Each row was made from one path, in order. Every step used is in the known rows, and no mark comes twice. Write each row's path.
In the rows, 128 means zero.
Known rows
tulavit > nimez > kimib > dusut: [121 179 145 107 111 112 140 126 181 126 120  90  97 123 123 151 160 106
 138 123 116 162 106 126  89 125 159 196 142 142 111]
kimib > nimez > tipa > keko: [175 165 135 124 140 126 148 115 220 119 127 127 118 174 109 155 160 127
 107 124 133 158 104 134 101 122 131 122 133 148 113]
latet > keko > tulavit > pomod: [116 130 127 133 134 101 142  70 130  86 124 110 140 220  92 145 150 123
  97 125 108 144  93 116 103  74 128 117 110 162 106]
tulavit > pomod > tipa: [147 145 127 115 135 102 129  83 135 132 164 103 121 159 123 135 174 123
  78 134 137 154 110 129 100 138 136 113 147 142 128]
keko > tulavit > pomod > tipa > dusut > kimib: [160 151 142  97 149 100 204  71 119  93 145 101 136 169 117 145 176 124
  79 126 143 152  63 106  93  93 156 121 186 188  96]
kimib > pomod > tipa > keko > tulavit > nimez: [147 153 133 135 152  80 171 159 188  77 158 103 108 198  97 145 241 108
  69 133 145 194  64 119  72  94 166 136 133 161  98]
tipa > keko: [136 145 149 128 146 124 149 120 145 127 123 118 126 179 115 140 129 124
 121 119 142 150 129 124 118 125 125 144 125 139 124]
tulavit > pomod: [125 128 132 119 133 102 131  83 139 128 132 111 117 163 143 134 140 137
 116 127 121 131 110 128 111 124 127 115 124 147 132]
keko > tipa: [140 129 111 129 125 120 132 119 122 151 145 142 140 134 113 122 128 118
 124 129 126 154 117 128 128 106 141 124 149 129 102]
keko > tipa > dusut > kimib: [154 146 139  98 134 126 191 110 110 163 126 130 144 145 131 136 114 125
 124 117 129 154  85 113 121 108 151 133 187 170  92]
tipa > nimez > tulavit: [152 137 125 130 153 124 157 123 213 138 112 111 138 123 117 143 135 145
 128 124 126 126 137 118 126 135 112 216 133 133 116]
pomod > tipa > keko > tulavit: [157 149 131 138 153 114 167 121 140  78 154 124 139 178  70 142 172 106
  83 134 157 179 110 118 110  92 144 139 144 141  97]
dusut > kimib: [127 119 115 101 116 130 150 130 127 133 115 114 121 132 133 132 111 123
 126 126 128 145  94 120 128 123 145 116 158 152 125]
nimez > kimib > pomod > tipa > keko: [162 180 114 124 144 104 150 163 163 118 157 114 119 187  93 151 192 120
 100 132 149 173  87 132  93 137 157 227 141 176 104]
kimib > dusut: [122 166 145 120 127 126 152 122 132 118 126 135 121 125 130 140 109  97
 130 122 119 145 118 130 105 127 144 140 134 145 120]
kimib > pomod > tipa > keko > tulavit: [153 153 116 143 157  92 175 156 148  67 158 134 132 195  84 145 198 105
  80 134 146 175  73 125  89  96 156 156 134 174  96]
nimez > tipa > keko > tulavit > pomod: [165 146 131 124 146  95 166  71 165  85 127 116 107 211  89 151 156 128
  96 125 134 155  79 118 116  76 104  99 143 162  97]
dusut > tipa > pomod: [124 117 128 118 145 117 163 117 151 118 115 110 112 173 131 124 109 112
  80 117  96 149 106 109 121 134 120 151 174 179 118]
tulavit > keko > tipa > dusut > kimib > nimez: [160 168 146  91 138 118 201 109 173 154 123 122 126 156 104 153 148 130
 119 114 131 180  63 117  75  98 188 129 166 183  91]
kimib > nimez > tipa: [165 146 111 119 123 131 130 123 201 120 133 136 118 122 122 145 164 133
 111 131 122 136 105 136 108 123 135 109 135 136 115]
kimib > nimez: [137 135 126 129 133 124 136 129 184 113 129 133 138 120 138 135 160 130
 127 129 123 137 118 134 101 128 163 140 118 135 125]
pomod > tipa > keko > tulavit > nimez: [147 143 144 126 146 100 162 123 175  88 149  91 119 182  84 144 213 109
  72 132 155 191 103 116  91  90 153 123 141 130 101]
dusut > kimib > nimez > tipa: [163 138  98  94 113 133 150 123 199 124 121 126 113 126 131 149 148 125
 114 130 122 150  69 127 110 120 154  98 168 155 110]
dusut > tipa > nimez > kimib > pomod: [137 137 104 116 128 110 163 141 231 109 105 112 119 124 131 137 139 137
 101 121  93 140  70 112 106 129 141 238 172 195 103]
dusut > tipa > keko > tulavit > nimez > kimib > pomod: [123 130 114 121 127  84 182 135 205  66 100  89  86 181  98 150 191 118
  94 125 111 178  39 103  87  82 159 224 163 204  85]
pomod > tipa > dusut: [165 172 164 120 158 129 165 115 118 134 158 121 139 129 123 138 166 127
  90 127 151 133 134 125 108 143 134 144 153 142 118]
keko > tulavit: [130 115 115 141 132 121 145 125 122  79 123 139 137 126 105 129 140 122
 126 133 129 132 109 121 129  84 137 131 127 132 109]

Write each row's path
[145 146 161  98 138 131 188 115 116 140 114 115 133 139 143 137 116 135
 125 115 133 125  97 112 118 129 142 134 167 167 117] -> tipa > dusut > kimib
[161 147 140 125 146 123 142 126 206 131 154 112 148 125 115 135 160 130
  82 129 139 155 133 126 109 142 133 138 146 121 120] -> pomod > tipa > nimez
[151 201 137 108 130 114 168 118 215 146 127 114 122 141  68 157 115 106
 134 117 121 192  95 123  86  98 154 207 152 157  84] -> tulavit > keko > tipa > nimez > kimib > dusut
[127 142 129 114 112 115 120 133 174 136 118  86 105 125 125 138 178 137
 136 128 130 145 114 123 113 125 141 183 133 128 117] -> tulavit > nimez > kimib
[119 114 130 133 123 104 144 128 159  86 121 107 117 130 115 132 179 126
 117 131 128 146 102 118 111  84 146 111 125 126 111] -> keko > tulavit > nimez
[141 135 116 120 138 107 142  79 149 136 118 103 108 159 127 146 149 141
 127 133 124 125 114 121 119 128 117 189 126 153 124] -> nimez > tulavit > pomod
[131 183 129 113 119 133 144 121 141 115 118 125 119 118 114 149 118 104
 150 125 120 145 116 127 111 125 147 215 143 150 112] -> nimez > kimib > dusut
[125 169 157 113 130 129 185  90 158 108 104 114 100 165 114 150  89  82
  90 111 109 182 100 112  92 125 141 166 176 183 109] -> kimib > dusut > tipa > keko
[151 150 112 119 157 105 167 133 154 162 129 111 106 205  68 147 131 123
 117 126 127 177 102 121 114 106 123 193 140 164  90] -> nimez > tulavit > keko > tipa > pomod
[154 144 104 119 145  97 193 157 146  72 148 120 125 198  95 146 182 101
  85 130 148 190  37 116  90  94 177 142 168 197  92] -> dusut > kimib > pomod > tipa > keko > tulavit
[169 159 137  99 154  98 212  69 174  78 144 110 140 162 128 158 209 129
  77 124 137 164  51 113  66  91 192 130 175 196  93] -> keko > tulavit > pomod > tipa > dusut > kimib > nimez
[138 152 141 104 143 111 196 152 127 124 118 127 123 155 161 141 142 137
 122 117 122 124  59 119 100 130 155 148 154 199 115] -> tipa > dusut > kimib > pomod
[159 162 153  92 139 133 187 117 118 141 146 111 135 134 127 140 149 123
  89 123 147 145  98 115 106 139 148 133 187 165 115] -> pomod > tipa > dusut > kimib
[143 161 148 104 131 130 187  97 112 170 125 116 159 202 105 145 111 121
 102 113 119 162  85 113 110 101 145 135 171 182  82] -> latet > keko > tipa > dusut > kimib
[123 155 141 123 138 121 205  87 153  58 100 129 112 165  89 149 101  75
  91 113 110 178  83 105  96  81 150 170 177 189  89] -> kimib > dusut > tipa > keko > tulavit
[133 142 120 120 124 115 136 123 129 155 140 124 110 157  78 132 125 118
 120 128 136 172 105 127 116  97 140 109 139 138 102] -> tulavit > keko > tipa
[146 131 113 123 140  97 146  81 129  82 162 115 129 160  99 137 185 118
  79 139 138 155  94 120 102  91 145 110 146 146 108] -> keko > tulavit > pomod > tipa
[163 204 139 110 136 128 158 122 216 119 149 107 140 111  99 155 152 104
 104 123 129 173 122 124  90 135 152 226 161 145 104] -> pomod > tipa > nimez > kimib > dusut
[176 155 121  99 128 129 171 118 219 123 116 115 110 176 117 157 147 123
 110 121 135 174  69 125 103 121 152 107 163 172 108] -> dusut > kimib > nimez > tipa > keko
[160 154 124 133 152 102 154 164 211 120 165 121 140 140 129 136 186 131
  76 130 131 155  94 132  91 146 146 150 137 156 119] -> kimib > pomod > tipa > nimez
[172 142 116  99 135  96 192  71 222  74 112 108 110 210 112 161 173 124
  98 122 129 176  32 116  89  71 155  97 162 194  92] -> dusut > kimib > nimez > tipa > keko > tulavit > pomod
[162 165 146  91 123  96 190 152 181 139 122  93  84 158 156 152 182 142
  98 119 123 137  36 121  91 129 134  96 172 191 107] -> tulavit > nimez > tipa > dusut > kimib > pomod
[171 162 118 101 150 127 211 106 179 155 115 130 148 133 128 155 153 132
 131 122 126 153  78 115 101 110 178 221 179 184  78] -> keko > tipa > dusut > kimib > nimez > tulavit
[149 140 102 128 140 130 147 124 197 121 118 130 128 118 123 151 167 134
 137 133 125 127 120 129 107 130 155 216 120 140 116] -> kimib > nimez > tulavit
[127 145 116 132 123 128 126 108 122 158 138 126 152 193  90 132 120 112
 103 124 116 164 118 127 119 100 133 122 132 139  96] -> latet > keko > tipa
[130 182 141 104 126 128 181  91 167 107  99 106 100 158  96 153  98  85
 111 114 111 176  94 113  98 125 147 240 186 191  99] -> nimez > kimib > dusut > tipa > keko
[150 161 152  98 143 105 198  56 118  96 140  91 146 225  90 157 174 120
  59 119 131 164  64 104  83  86 151 120 170 200  89] -> latet > keko > tulavit > pomod > tipa > dusut > kimib
[161 160 140  90 154 108 210  68 193 131 106 101 124 163 157 167 170 151
 124 120 123 129  72 112  82 129 164 209 158 200 110] -> tipa > dusut > kimib > nimez > tulavit > pomod
[161 177 151 125 158 109 173 152 126 125 167 132 130 151 134 142 191 130
  83 129 140 132  96 130  88 147 144 158 144 171 116] -> kimib > pomod > tipa > dusut
[168 156 140 120 135 126 144 117 162 136 130 124 108 178  98 145 130 125
 109 123 140 151 117 128 129 126  95 108 143 141 115] -> nimez > tipa > keko
[158 175 136 119 144  86 181 152 169  85 150 101 117 148 104 154 252 131
  92 133 140 154  61 118  77 101 168 216 149 177  85] -> keko > tulavit > nimez > kimib > pomod > tipa > dusut
[163 188 133 113 146  92 178  75 219  68 146 101 138 145  92 158 179 106
  91 127 123 177  83 118  77  91 162 212 162 169  85] -> keko > tulavit > pomod > tipa > nimez > kimib > dusut
[161 149 112 121 134 118 140 123 207 152 131 124 155 124 107 134 131 137
 135 128 122 159 118 123 128 108 135 208 154 132  85] -> keko > tipa > nimez > kimib
[171 152  92 106 144 108 189 163 220 131 140 105 128 139 123 152 176 129
  86 130 133 164  65 118  97 146 155 214 169 184 103] -> dusut > kimib > pomod > tipa > nimez > tulavit
[139 142 137 128 138  97 152 123 194  93 126  84 112 244  78 151 177 118
  69 119 106 164  85 117 106  79 100  91 128 159  91] -> latet > keko > tulavit > nimez > tipa > pomod
[161 148 112 108 136 105 172 166 210 123 152 112 132 143 136 142 169 123
  82 125 133 172  62 123  90 141 164 139 168 179 112] -> dusut > kimib > pomod > tipa > nimez
[146 187 148 118 133 125 163 120 216 118 114 114 134 112 118 153 115 118
 141 113 114 148 117 125 101 129 143 224 142 151 108] -> tipa > nimez > kimib > dusut
